Known rows, with every step that occurs:
vusef-dedug-fimo: [ 1.01  1.74  1.42  2.90  0.89 -1.02 -0.73  3.11 -2.32  0.34 -0.29  0.64
 -1.47 -3.02 -2.73  2.75  1.25  1.28  0.29 -0.08 -2.05]
taton-vifig-vusef-dedug-fimo-romalo: [ 0.37  1.06 -0.41  1.48  5.26 -2.45 -3.11  0.70 -1.42  2.91  0.64 -2.63
 -1.48  3.33 -1.68  3.51  4.30 -3.56 -3.54 -0.45 -1.65]
dedug-vusef: [ 4.16  0.57  2.38  2.41 -0.59 -0.72 -2.48  3.33 -6.23  0.27 -1.02 -0.63
  0.97 -0.49 -2.26 -0.26  2.85  1.34  1.93 -1.19  1.64]
taton-romalo-dedug: [ 4.96 -4.33  0.44  1.95  0.70 -3.56 -0.30  1.69 -2.60  2.88 -2.01 -2.44
  0.59  1.95  1.93  2.47  1.30 -2.77  0.55  1.26 -3.96]
feme-taton-vifig-vusef-dedug-fimo: [-1.81  1.60  0.46  1.86  2.50  0.26  0.19  0.72 -4.12  2.51 -2.35  2.02
 -4.31  1.39 -1.00  1.81  5.15 -2.44 -3.32 -1.63 -2.49]
feme-dedug-fimo: [ 1.55  0.13  0.22  0.87  2.70  0.58 -1.11  3.58 -2.04 -0.66 -0.51  1.89
  0.18 -4.09 -2.58  0.33  0.74  2.97  0.85 -1.04 -1.35]
fimo-dedug: [ 3.57 -1.77 -0.59 -1.18  1.31 -1.16  1.80  3.87  0.81 -1.76  0.49  0.10
  4.12 -2.16  2.48 -0.54 -1.51  1.49  3.33  0.13  1.74]
romalo-dedug-fimo-taton-vifig-vusef: [-3.41 -2.09  1.82  2.97  3.39 -2.94 -0.35 -2.45 -7.94  4.97 -3.20  0.53
 -2.50  3.81  1.18  0.13  1.34 -2.50 -3.81 -3.89  0.14]
feme-dedug-taton-romalo: [ 4.51 -2.37 -1.68 -0.53  0.32  1.07 -2.90  0.95  2.47  2.08 -5.56 -1.39
 -3.03 -0.80  1.23 -0.37 -0.99 -1.67  1.75  0.68 -0.74]
fimo-romalo-dedug: [ 5.09 -2.38 -0.45  1.31  1.94 -2.43 -1.30  2.33 -2.11  0.40 -2.48 -2.54
  2.69  1.35  2.14  0.55  0.18 -0.88  3.49  2.37 -1.96]
vifig-fimo: [ 2.40  1.67 -1.74  2.25 -0.63  1.06 -1.57  2.17 -3.56 -0.02  2.96  4.07
  1.90 -0.60 -1.56  0.05  1.83  4.40 -0.14 -1.10 -1.54]
taton-romalo-dedug-fimo: [ 2.79 -3.75  1.58  4.31  1.03 -4.16 -1.02 -0.28 -4.01  3.77 -1.88 -0.22
 -0.36  0.02  0.11  3.57  2.14 -1.56 -2.33 -0.29 -4.34]
vifig-vusef-dedug-taton-romalo: [ 2.98  0.46  0.06  3.23 -1.33 -0.62 -4.22 -1.05  0.97  6.15 -5.43 -4.26
 -3.02  3.84  2.48  1.92  1.30 -5.14  0.21  0.86 -1.18]
feme-taton-vifig: [ 1.95 -1.97 -0.35 -1.74  2.19  2.23  2.47  3.32 -4.71 -1.90 -0.34  4.09
 -2.02 -0.34 -0.99 -1.34  2.03  0.61  1.30 -0.43 -0.76]
dedug-fimo-taton-romalo: [ 0.64 -4.22 -1.06  4.11  0.21  1.77 -2.75 -1.12 -4.44  2.11 -2.17  2.49
 -1.36 -0.31  0.38 -0.59  0.19  1.35  0.91 -0.96  0.27]
fimo-romalo-dedug-taton: [ 4.31 -1.96 -0.05  1.98 -0.16 -1.44 -2.89 -1.09 -1.38  1.90 -7.09 -1.87
 -0.93  0.82  3.01 -0.61 -1.89 -1.03  3.36  1.79 -0.02]
taton-vifig: [ 2.99 -1.88  1.15 -1.59  3.26 -0.92  1.15  4.20 -3.69 -1.25  3.70  1.34
 -0.47 -0.29 -3.02  0.72  0.85  0.39  0.04 -1.15 -0.03]
vifig-dedug-fimo: [ 1.82  2.75  1.84  2.53  1.76 -1.36 -2.73  2.07 -0.74  0.58  0.43 -0.83
  1.61 -3.60 -2.15  0.28  0.63  1.95  0.11 -2.55 -1.06]
vifig-vusef-dedug-fimo: [ 0.22  2.58  1.55  5.05  0.79 -1.46 -2.44  2.00 -2.84  3.21 -0.78 -0.74
 -0.11  0.59 -1.20  2.84  3.28 -0.26 -0.77 -0.89 -1.80]
vusef-dedug: [ 3.28  1.12  0.29  0.68  0.23 -0.05  0.43  5.24 -0.56 -0.45 -0.14 -1.28
 -0.13 -1.46 -0.73  1.93 -0.04  0.06  2.96  1.40 -1.56]
romalo-dedug: [ 3.47 -1.88  1.63  1.36  0.80 -2.51  1.16  3.26 -4.05  0.85 -1.88 -0.57
  1.30 -0.11  1.01  0.87 -0.14 -0.25  2.18  0.28 -2.13]

Rows:
[ 4.85 -2.85 -0.13  2.19 -1.41  0.87 -3.30 -0.81 -1.09  2.15 -3.35  0.57
 -2.02  0.05  0.79 -0.34 -0.64 -0.36  2.17  0.59 -0.15]
dedug-taton-romalo
[ 4.56 -3.72 -1.34 -0.33 -0.80 -1.20 -1.07 -1.22  3.22  1.95 -4.55 -1.01
  0.05 -0.43  4.63 -0.18 -2.66 -1.49  1.52  0.79  1.66]
fimo-dedug-taton-romalo
[ 2.58  0.69 -1.07  2.80  2.02 -0.32 -2.86  2.10 -0.32  0.19 -0.88 -0.82
 -0.20 -1.82 -1.26  2.64  1.36  0.48  1.34  1.46 -2.00]
vusef-dedug-fimo-romalo
[ 0.25  1.38 -2.26 -1.68  0.63 -0.92  0.86 -0.63 -2.81  0.50 -1.68  3.08
 -1.34  0.35  1.99 -0.57  4.03  0.01 -5.60 -3.73  1.57]
feme-taton-vifig-fimo-dedug-vusef
[ 1.97 -0.90  0.05 -3.47  3.10  0.28 -0.32  1.59  0.09 -0.04 -3.05  0.45
 -4.68 -1.57 -1.39 -0.97 -1.54 -1.04 -0.36 -1.49  0.98]
feme-dedug-taton-vifig
[ 4.19 -0.96 -0.60  1.59 -1.52 -0.25 -2.46  0.07  1.89  3.14 -5.05 -2.22
 -4.45  0.29  1.35  2.22 -0.84 -3.61  1.14  1.52 -1.32]
vusef-dedug-taton-romalo
[ 0.98  0.70 -1.79 -0.62  4.21  0.50 -2.24  0.19  0.49 -1.06 -1.91 -0.11
 -1.18 -1.33 -0.33 -0.71  2.57 -0.72 -1.51 -1.58 -1.37]
feme-taton-vifig-dedug-fimo-romalo
[ 3.40 -0.40  3.19  3.09 -0.52 -4.56 -0.76  2.20 -6.47  2.35 -3.71 -2.93
  0.07  0.74 -0.14  1.09  2.19 -1.48  0.25 -1.03 -0.39]
romalo-dedug-vusef
[ 0.58 -1.43 -1.96  4.10 -2.36 -2.60 -3.51 -3.67 -6.31  6.05 -5.91 -1.00
 -2.53  4.69  3.65  0.70  2.69 -2.61 -4.23 -2.82 -0.02]
vifig-fimo-taton-romalo-dedug-vusef
[-0.21 -2.34 -1.49  3.48  0.09  0.87 -2.09 -0.48 -1.89  3.09 -3.67 -0.04
 -3.65 -0.06  0.92  1.97  0.36 -1.54  0.23  0.10 -0.99]
vusef-dedug-fimo-taton-romalo
[ 3.49 -1.39  0.18 -0.12 -0.57 -0.36 -0.34  0.28  1.54  0.05 -4.18  0.67
  0.81 -2.51  3.37 -1.76 -3.88  1.09  3.10 -0.12  3.35]
fimo-dedug-taton
[ 1.56 -0.94  0.83 -1.55  2.58 -2.63 -0.28 -1.31  0.38  3.13 -2.38 -0.83
 -0.32  2.24  3.01 -0.94 -1.38 -2.95 -1.79 -2.25  3.54]
fimo-dedug-taton-vifig-vusef
[ 0.71  0.46  0.42  0.77  0.74 -3.30 -0.64 -2.87 -4.15  3.37 -2.44  2.71
 -4.74  1.51  0.25  1.44 -0.04 -0.75 -5.75 -2.81 -1.66]
romalo-dedug-taton-vifig-fimo
[ 2.17  2.31  0.45  2.23  0.60 -0.52 -1.49  3.77 -1.43  2.77 -0.89 -3.07
  0.64  2.22  0.32  1.78  2.38 -2.00  1.85  0.76 -1.29]
vifig-vusef-dedug
[-1.13 -2.81  1.01  3.83  0.36 -1.21 -0.06 -0.78 -6.77  2.12 -5.08  2.44
 -1.39 -0.96  1.71 -0.67 -1.49  1.58  0.82 -1.74 -0.02]
romalo-dedug-fimo-taton
[ 0.38  2.07 -2.26 -2.29  2.49  0.40 -1.17 -0.37  0.03  1.41 -1.42  3.09
 -4.95 -0.84 -1.43 -0.11 -0.40  0.77 -4.41 -2.92 -0.27]
feme-dedug-taton-vifig-fimo
[-2.31 -2.08 -1.09 -1.70  4.64  1.04  0.18  1.26 -3.18 -0.13 -1.97  2.71
 -3.96 -1.96 -1.73 -1.23 -0.98  0.80 -1.87 -2.99  1.37]
feme-dedug-fimo-taton-vifig
[ 2.16  0.89 -0.75  1.12  2.74 -5.00 -2.76 -1.23 -5.41  3.21 -1.00 -1.75
 -1.29  4.03 -0.34  2.65  4.99 -2.68 -6.67 -2.30 -1.01]
taton-vifig-fimo-romalo-dedug-vusef
[ 4.54  0.31  0.14  1.15 -0.96 -0.79 -4.45 -1.05  3.35  2.96 -4.44 -4.10
 -1.12 -0.29  1.59  0.01 -1.16 -2.73  0.89 -0.98 -0.38]
vifig-dedug-taton-romalo
[ 0.30  0.46 -2.78 -0.59  0.86  2.90  0.93  1.02 -4.82 -1.03  1.24  6.69
 -2.17  0.43 -0.97 -0.72  3.84  2.47 -2.79 -1.89 -2.12]
feme-taton-vifig-fimo
[ 1.69 -4.12 -0.16  4.18 -0.21 -0.96  0.07 -0.93 -5.08  2.49 -5.83  2.52
 -1.69 -0.29  2.14  1.33  3.39 -1.05 -0.88  0.52 -4.88]
feme-taton-romalo-dedug-fimo
[ 0.84  1.43 -0.74  0.26  0.56  0.04 -2.10 -1.89 -3.18  1.54  0.73  4.67
 -4.01  0.04 -2.06  0.11  0.49  1.96 -3.79 -2.93  0.16]
dedug-taton-vifig-fimo
[ 3.13 -0.01 -2.93  2.42  1.04 -2.02 -2.44  0.23 -2.38  1.38 -1.02  0.18
  2.47  2.03  2.13  1.39  1.83  0.83 -0.98  0.82 -3.11]
vifig-fimo-romalo-dedug
